What can hang from each mark:
H: F R
Z: T
E: C H
P: A
C: E W
R: A H
T: Z
F: H
A: P R S V
W: C
V: A T

Each row was made from one small tree. The marks that hang from a mark follow it in brackets, in alphabetical order. Every link used is in the known rows. Write each row's tree.
(in the rows, 128 means zero)
Known rows:
R[A[V] H]: [144 115 137 105 119 107 135 137 130 107 114 163 132 123 134 136 128 132
 145 116 146 128 113 187 125 122 109 129  97 130 143 109 146 144 115 120
 156 162 142 140 124 108 108 134 113 125 118 139 131 121 121 176 137 136
 130 147 140 137]
P[A[S V]]: [109 151 130 125 154  82 136 120 145 108 136 148 129 108 152 134 144 123
 153 134 192 131 129 192 116 144 119 127 143 127 128 103 112 104 128 124
 137 146 135 167  99 127  92 133 103 145 159 154 120  54  92 195 150 110
  98 131 158  93]
C[E[H[R]] W]: [178 145 161 143  88 139 108 130 161 174  88 112 133 105 121 115  90 142
 126  68 136 132 103 135 172 147 107  97  65 132 141 139 160 209 127 127
 151  97 122 120 138 108 162 157 114 151 171 105 166 164  28 109 110  47
 117 141 103 119]
C[E[H[F R[A]]] W]: [178 122 179 130  76 146 120 138 166 160  78 121 134 104 120 134  87 143
 145  52 142 139  85 168 176 153  95 102  42 139 156 123 182 228 145 127
 164 109 136 107 127  76 158 171 100 155 161 137 194 175  22 137 129  19
 124 168  92 113]
P[A[V[T]]]: [127 149 144 132 130  58 137 128 129 113 124 147 125 124 136 110 147  98
 147 160 193 136 149 168 119 147 114 114 162 128 122  99 113  97 125 128
 143 132 136 159 114 122 118 124 118 135 136 156 154  65 101 171 143 107
  71 147 127 115]
Z[T]: [125 131 123 127 125 107 133 138 124 122 117 125 131 130 125 122 133 109
 135 153 128 132 137 129 125 128 136 111 156 122 119 141 119 128 132 128
 131 117  99 128 136 143 131 124 132 125 120 138 147 126 119 124 133 122
 105 123 130 150]
A[P S V]: [110 159 106  93 145  83 127 120 138 115 112 153 111  98 118 154 140 146
 137 114 164 132 116 191 126 139 122 126 131 151 119 116 114  99 123 123
 141 146 147 138 100 127  97 150  93 159 149 146 126  77  86 187 144  90
 109  98 162 107]
W[C[E[H[R]]]]: [180 132 161 137  93 153 125 120 160 170  82 122 146  94 121 106  96 154
 138  72 132 129  95 136 180 155  98  83  63 124 136 148 154 212 126 132
 155 101 121 114 154 109 161 157 116 154 186 116 151 157  37 108 111  48
 125 143  98 118]
H[F R[A[P]]]: [128 127 149  88 106 128 139 149 146 125  78 163 109  83 113 171 125 142
 131  83 122 167 103 185 122 143 100 129  95 168 150 110 163 163 149 132
 151 158 148 100 100  87 134 143 106 154 118 161 174 139  99 185 146  48
 137 155 123 130]
W[C[E[H[F R[A]]]]]: [181 112 177 117  83 163 134 129 169 157  67 126 148  86 127 124  93 160
 151  59 141 137  84 170 183 161  87  88  39 136 151 130 175 236 149 140
 170 112 132 103 149  81 158 170 102 161 173 147 177 169  29 136 129  22
 135 168  89 112]
H[F R[A[V[T[Z]]]]]: [128 145 166 128 107  72 138 150 138 116  61 174 143  93 124 139 171 119
 168 131 168 151 142 188 130 159 106 101 147 138 146 116 142 144 145 138
 180 141 100 108 121  87 136 136  98 137 126 198 192 131  75 177 161  47
  86 184 126 154]
A[P R[H]]: [130 107 103  86 116 107 123 137 116 132 130 177 106  88  99 167 102 118
 101 125 114 146 106 189 105 128 100 117  97 139 105 144 126 168  98 106
 130 151 152  98  85 121 107 119 106 147 106 113 156 129 128 169 101  99
 150 139 143 126]
E[C[W] H]: [150 119 143 129 119 137 119 129 161 163 124 106 115 140 106 115 106 130
 149  79 153 104 116 113 179 134 123 106  67 123 121 150 151 191 128 108
 136  84 124 106 136 121 148 153 116 148 169  86 140 161  39 106 108  79
 103 127 101 111]
W[C]: [131 120 134 129 136 123 125 122 139 139 132 114 128 124 121 115 126 138
 131 109 132 113 114 132 145 137 123 107 103 120 124 137 133 148 129 128
 123 121 131 130 133 142 129 140 125 136 150 124 103 116 100 107 118 112
 123 106 112 119]
W[C[E]]: [155 117 133 136 126 116 108 119 141 150 127 101 137 125 123 107 105 145
 132  99 148 105 106 127 174 143 119  96  85 116 129 136 134 169 133 131
 135 114 130 131 146 136 145 149 120 141 163 112 107 129  75  95 107  87
 127 103  97 116]
C[E[H[F R]] W]: [172 135 176 135  69 147 109 121 162 175  79 116 133  96 141 119  86 141
 135  67 120 132  99 142 181 150  99  95  53 126 150 141 171 233 138 127
 152  83 125  98 133 107 168 172  92 160 162 115 200 188   4 110 126  23
 124 172  99 107]
E[H[F R]]: [148 138 167 122  76 175 145 120 151 147  72 150 136  83 150 134 112 133
 138 104 102 154 113 146 145 143 102 111  96 131 148 139 158 191 137 132
 155 104 123  91 133 100 150 145 100 149 136 136 209 181  66 141 147  64
 134 199 125 122]
V[A[R] T]: [121 114 126 139 133  83 129 130  96 132 145 127 126 111  83 130 138  84
 125 151 178 144 161 142 112 150 113 112 156 124 103 117 112 134  99 132
 131 134 123 121  99 116  91 114 120 146 112 153 147  81 110 136 108 100
 112 149 132 138]
C[E W]: [150 130 136 141 120 101  92 127 141 154 137  93 125 138 123 113 101 135
 127  93 149 104 113 127 168 135 124 112  83 120 133 133 142 169 130 122
 129 109 127 137 125 135 142 152 122 140 153 105 122 135  65 100 106  91
 118 102 101 116]
F[H[R[A[P S]]]]: [113 130 148  96 123 124 145 137 156 124  81 184 107  87 101 195 131 162
 143  71 153 162  92 214  93 142 103 136  96 179 137 115 149 147 131 131
 149 169 161 122  96  82 119 137 117 168 132 184 161 119  82 207 149  32
 131 136 157 123]
W[C[E[H]]]: [182 120 146 130 107 147 126 112 150 161 107 104 145 119 117  98  91 157
 133  95 146 108  98 127 191 155 107  89  70 119 126 146 138 180 127 129
 149  89 129 117 160 117 155 164 112 152 175 107 133 148  53  97 101  73
 125 129  93 107]
E[H]: [158 127 139 127 108 159 145 118 138 138 105 132 138 121 121 121 113 135
 128 122 130 135 125 132 144 138 120 120 115 131 123 135 131 139 124 125
 143 105 129 112 142 107 138 138 121 139 142 122 156 145 106 134 127 110
 126 152 126 122]
F[H]: [127 122 151 130 109 143 133 114 140 138 115 149 124 128 134 134 120 141
 139 116 118 125 121 143 122 125 116 130 114 133 131 133 135 148 122 126
 130 116 144 122 128 117 136 133 128 138 120 138 149 157 102 128 134 103
 132 153 136 121]
H[F R[A[S]]]: [111 121 153 114 125 134 143 136 150 120 101 152 134  83 133 172 135 132
 155  92 144 155 104 194 112 143 112 125 101 145 152 111 153 171 147 136
 149 157 130 115 108  96 112 144 107 153 138 183 174 123  89 187 161  68
 137 151 147 122]
E[C H]: [150 118 138 124 116 159 136 122 152 149 109 127 130 125 111 118 114 134
 156 107 146 118 117 111 167 140 118 111  94 123 120 147 135 172 125 117
 146  90 121 102 148 105 150 144 118 144 160 103 150 165  70 122 121  97
 111 150 113 125]
A[P]: [125 135 115 103 130 115 129 130 130 125 113 142 103 114 104 144 124 140
 113 115 127 139 117 147 126 133 122 131 125 153 124 127 125 113 129 127
 131 137 147 121 109 125 127 131 118 144 125 124 132 116 123 146 124  97
 125 113 129 128]
F[H[R]]: [133 137 165 133  99 148 131 125 151 148  84 161 127 102 142 143 127 144
 139  96 111 143 115 150 115 129 108 124 106 135 140 134 150 178 125 128
 133 132 130 121 128 112 146 125 129 144 126 148 171 166  89 138 138  77
 132 172 141 132]
R[A[P S V] H[F]]: [119 117 140  70 121  96 144 117 137 101 102 186 108  79 135 175 122 145
 146  99 157 135  91 241 123 139 101 122  85 148 144 109 141 145 128 119
 162 158 156 119  91 101  90 161  74 161 116 166 168 107  77 225 158  75
 133 143 157 111]
F[H[R[A]]]: [132 123 167 122 108 142 142 143 154 136  84 170 124 112 124 158 128 151
 143  80 127 149 110 172 107 131 102 136  94 153 147 114 162 174 134 134
 147 157 142 122 123  87 141 126 136 141 127 167 162 154 107 163 143  75
 137 164 133 138]

Write each row's tree:
[146 110 168 112  92 177 150 141 168 145  71 153 133  98 120 150 115 143
 173  74 137 145 105 154 162 147  95 112  62 138 147 131 173 223 147 127
 164 111 121  82 142  72 154 152 104 156 152 137 198 181  51 158 144  46
 127 194 106 128] | E[C H[F R[A]]]
[106 146  84  85 149  80 128 137 134 126 128 165 119  81  93 170 131 133
 130 121 168 138 115 214 113 141 111 130 132 153  95 120 107 123 110 108
 143 155 156 123  75 120  76 139  84 163 152 143 127  66  89 195 123  82
 121 107 168 102] | A[P R S V]
[116 128 160 123 123 135 143 130 155 125  95 170 131  99 121 177 135 148
 155  79 154 150 102 196  97 136 109 132  99 154 146 115 148 164 130 130
 148 160 143 129 115  87 117 131 126 154 139 187 159 127  90 188 157  59
 137 148 157 122] | F[H[R[A[S]]]]
[125  89 136 104  96 131 126 124 122 135 135 166 130  85 137 156 102 108
 125 135 107 131 110 180 117 126  98 112  93 107 122 145 138 210 109 113
 133 129 132  92 100 123 109 123  93 142  99 118 185 161 110 152 125 111
 159 181 137 122] | A[R[H[F]]]
[113 151 133 113 140 103 137 146 147 115  94 159 140  95 124 157 154 145
 161  89 166 150 116 201 111 139 113 132 122 151 145  99 143 141 129 130
 161 176 135 148 112 100 100 141 111 146 158 177 132  83  93 201 161  88
 119 124 159 121] | H[R[A[S V]]]
[104 118 138  99 115  83 130 117 139 115 147 183 126  63 162 157 119 101
 146 144 170 139 114 242 102 143  92 114 112 111 121 122 125 184 107 105
 141 143 142 127  69 125  74 133  70 157 130 150 179  83  71 219 145  89
 127 181 166  80] | P[A[R[H[F]] S V]]
[138  91 164 106 103 140 141 124 128 110 113 160 126 113 142 149 110 122
 135 112 120 131 101 178 124 125 105 122  78 125 151 123 156 174 132 127
 143 142 138 112 120 102 122 138 111 131  96 144 168 161 121 165 142 114
 149 174 125 130] | R[A H[F]]
[146 132 150 128 103 166 136 134 160 159  84 145 128 104 117 127 118 135
 156  82 128 132 117 119 157 144 106 106  85 129 129 148 153 204 130 123
 153 107 112  94 148 103 156 140 116 148 167 110 172 174  58 135 126  71
 112 169 119 133] | E[C H[R]]
[108 128 118 109 137  72 132 129 135 111 155 181 127  81 143 151 125  99
 138 144 186 136 118 233  97 139  99 117 120 116 110 121 117 158  97 102
 140 158 142 146  72 127  69 121  92 153 140 141 147  63  94 214 131 109
 120 153 168  93] | P[A[R[H] S V]]
[127 116 121  70  96  97 122 125 128 131 110 191 108  68 132 163 106 125
 121 124 118 137 104 215 128 134  91 116  96 130 119 133 137 185 107 104
 147 142 155  94  78 117 100 139  68 158 107 119 178 131  85 186 127  84
 139 173 144 112] | A[P R[H[F]] V]
[170 116 158 127  82 162 131 105 145 150  94 120 143 107 146 113  89 142
 137 116 130 127 107 138 180 146 105 102  83 121 135 140 140 184 137 134
 157  80 123  98 152  95 156 167  93 148 142 122 193 181  58 119 131  68
 134 183 105 105] | C[E[H[F]]]
[118 118 109 103 139  98 127 137 111 135 138 134 101  97  70 153 126 123
 102 122 154 155 140 159 120 148 109 130 134 146 111 120 124 133 100 130
 126 153 148 105  75 119  86 126 107 158 118 132 119  82 115 151  91  81
 135 136 136 124] | V[A[P R]]
[174 124 175 128  80 164 125 111 165 170  75 122 145  82 144 112  91 155
 141  76 123 131  88 148 187 160  89  78  53 119 146 148 161 234 139 135
 157  84 123  98 152 106 167 168  95 164 176 121 188 180  15 108 127  27
 132 169  92 111] | W[C[E[H[F R]]]]
[147 109 177 117  98 155 127 138 175 164  88 130 119 108 116 146 106 135
 163  45 144 129  99 153 175 146  99 105  37 134 152 134 185 240 147 117
 155 105 127  89 125  86 153 164 106 160 164 124 184 177  14 143 132  32
 113 167  97 117] | E[C[W] H[F R[A]]]
[127 138 162 115 102  95 144 140 135 125  71 165 133  99 136 142 149 119
 164 114 159 156 132 187 126 148 101 116 126 143 145  93 153 160 138 130
 164 148 130 120 124  86 130 143 100 142 125 182 196 117  77 179 166  59
 100 175 129 144] | H[F R[A[V[T]]]]
[126  92 148 106 101 114 131 131 127 125 147 177 117  82 149 151 102  92
 124 146 134 150 114 197 106 139  90 112  98 111 125 133 135 195 111 109
 131 135 143 110  85 119 102 116  99 143 104 127 187 125 113 178 123  98
 143 197 133 101] | P[A[R[H[F]]]]
[142 126 167 123  86 175 137 122 163 162  78 145 130  89 142 133 115 138
 163  87 119 141 111 131 171 145 102 103  75 123 141 148 159 227 140 124
 156  87 112  75 143 100 162 153  94 158 155 114 206 194  35 137 141  51
 122 197 113 127] | E[C H[F R]]
[148 135 159 132 110 143 117 137 171 173  99 122 117 114 109 122 110 132
 149  62 140 122 107 122 170 140 109 101  60 130 134 147 168 226 128 113
 141  96 113  99 132 117 158 151 118 153 173  98 159 168  22 115 111  52
 102 142 108 124] | E[C[W] H[R]]
[116 137 124 110 153  97 138 133 140 104 120 147 140 118 121 151 148 140
 159 112 182 124 118 194 120 138 124 136 127 145 132  98 125 109 130 127
 152 160 139 152 114 106  91 149 107 137 151 170 111  74 108 193 151 111
 115 109 155 115] | R[A[S V]]
[100 127 110 124 159  41 132 132 101 115 133 153 110  79  46 158 156  93
 127 157 211 150 155 193 107 177 117  96 169 147  92 139  88  94 102 135
 151 142 111 102  68 110  73 122  91 166 120 186 145  57  89 176 108  43
  91 128 156 140] | V[A[P R S] T[Z]]
[180 129 147 139 101 130 109 119 149 162 113  98 132 134 114 107  85 140
 129  87 152 111 108 125 181 146 114 104  69 126 127 142 144 184 125 124
 144  87 130 123 139 114 152 164 113 145 164  99 145 155  45  99 105  75
 112 124  98 108] | C[E[H] W]
[116 146 107  84 152  82 139 139 139 102 110 160 113 106  99 170 144 152
 142 101 182 136 105 212 117 143 119 138 119 170 126  95 123  96 130 123
 155 171 158 139 101  99  92 151 101 154 146 168 114  64 101 213 145  86
 112  94 155 107] | R[A[P S V]]
[100 122 109 123 150  91 133 141 136 119 171 150 126  94 112 161 128 101
 131 147 187 147 125 196  92 149 114 127 142 132 104 122 105 139 115 119
 126 148 139 137  78 122  83 115 114 146 148 151 136  56 119 191 124 103
 126 130 154  91] | P[A[R S]]
[184 135 162 136  96 133 117 149 163 160  84 118 136 116 103 129  94 145
 134  54 155 139  96 159 165 152  99 108  53 148 144 123 174 206 131 128
 160 122 134 125 130  82 154 155 123 146 170 130 160 152  47 134 112  43
 119 136  97 119] | C[E[H[R[A]]] W]
[110 106 123 114 134  99 136 130 129 115 167 173 124  84 132 164 113  91
 121 142 172 145 110 216  87 139 101 117 111 116 111 130 115 164 101 110
 129 155 142 133  77 129  77 113 106 148 126 138 154  77 118 201 123 108
 137 152 162  98] | P[A[R[H] S]]
[106  96 132  89 121 102 130 103 113 122 138 163 100  56 106 176 110 111
 115 120 148 150 113 210 112 149  96 109  96 129 120 135 129 173  99 125
 136 146 143  94  59 120  66 144  66 178 101 147 177 101  75 191 122  61
 151 166 160 110] | V[A[P R[H[F]] S]]
[128 135 131  95 125 118 137 161 141 121  84 158 108 102  91 171 130 143
 119  83 136 170 105 176 113 140 108 132 103 175 140 110 155 140 137 132
 148 174 154 121 108  88 129 129 126 146 131 154 141 114 123 179 130  66
 132 129 128 139] | H[R[A[P]]]
[106 130 123 113 156  98 134 109 119 116 131 125  99 100  96 151 137 129
 121 112 168 144 129 160 120 151 124 123 127 151 127 117 115  93 116 143
 130 149 139 130  89 124  84 140 103 163 129 156 118  69  92 170 127  77
 123 111 151 116] | V[A[P S]]
[175 121 163 132  83 143 111 111 153 165 105  99 133 117 139 109  82 141
 136  86 136 111 103 137 192 147 108  97  59 118 138 141 152 205 138 122
 146  71 130 101 133 110 158 175  92 151 156 104 175 179  20 101 122  54
 121 153  92  97] | C[E[H[F]] W]
[106 100 114  78 115 110 129 118 124 126 133 183 108  59 118 192 103 119
 120 122 128 145  94 224 106 139  98 111  91 136 111 146 124 181 111 109
 137 141 150  85  73 120  89 138  75 165 110 135 189 128  89 193 131  71
 153 149 162 103] | A[P R[H[F]] S]
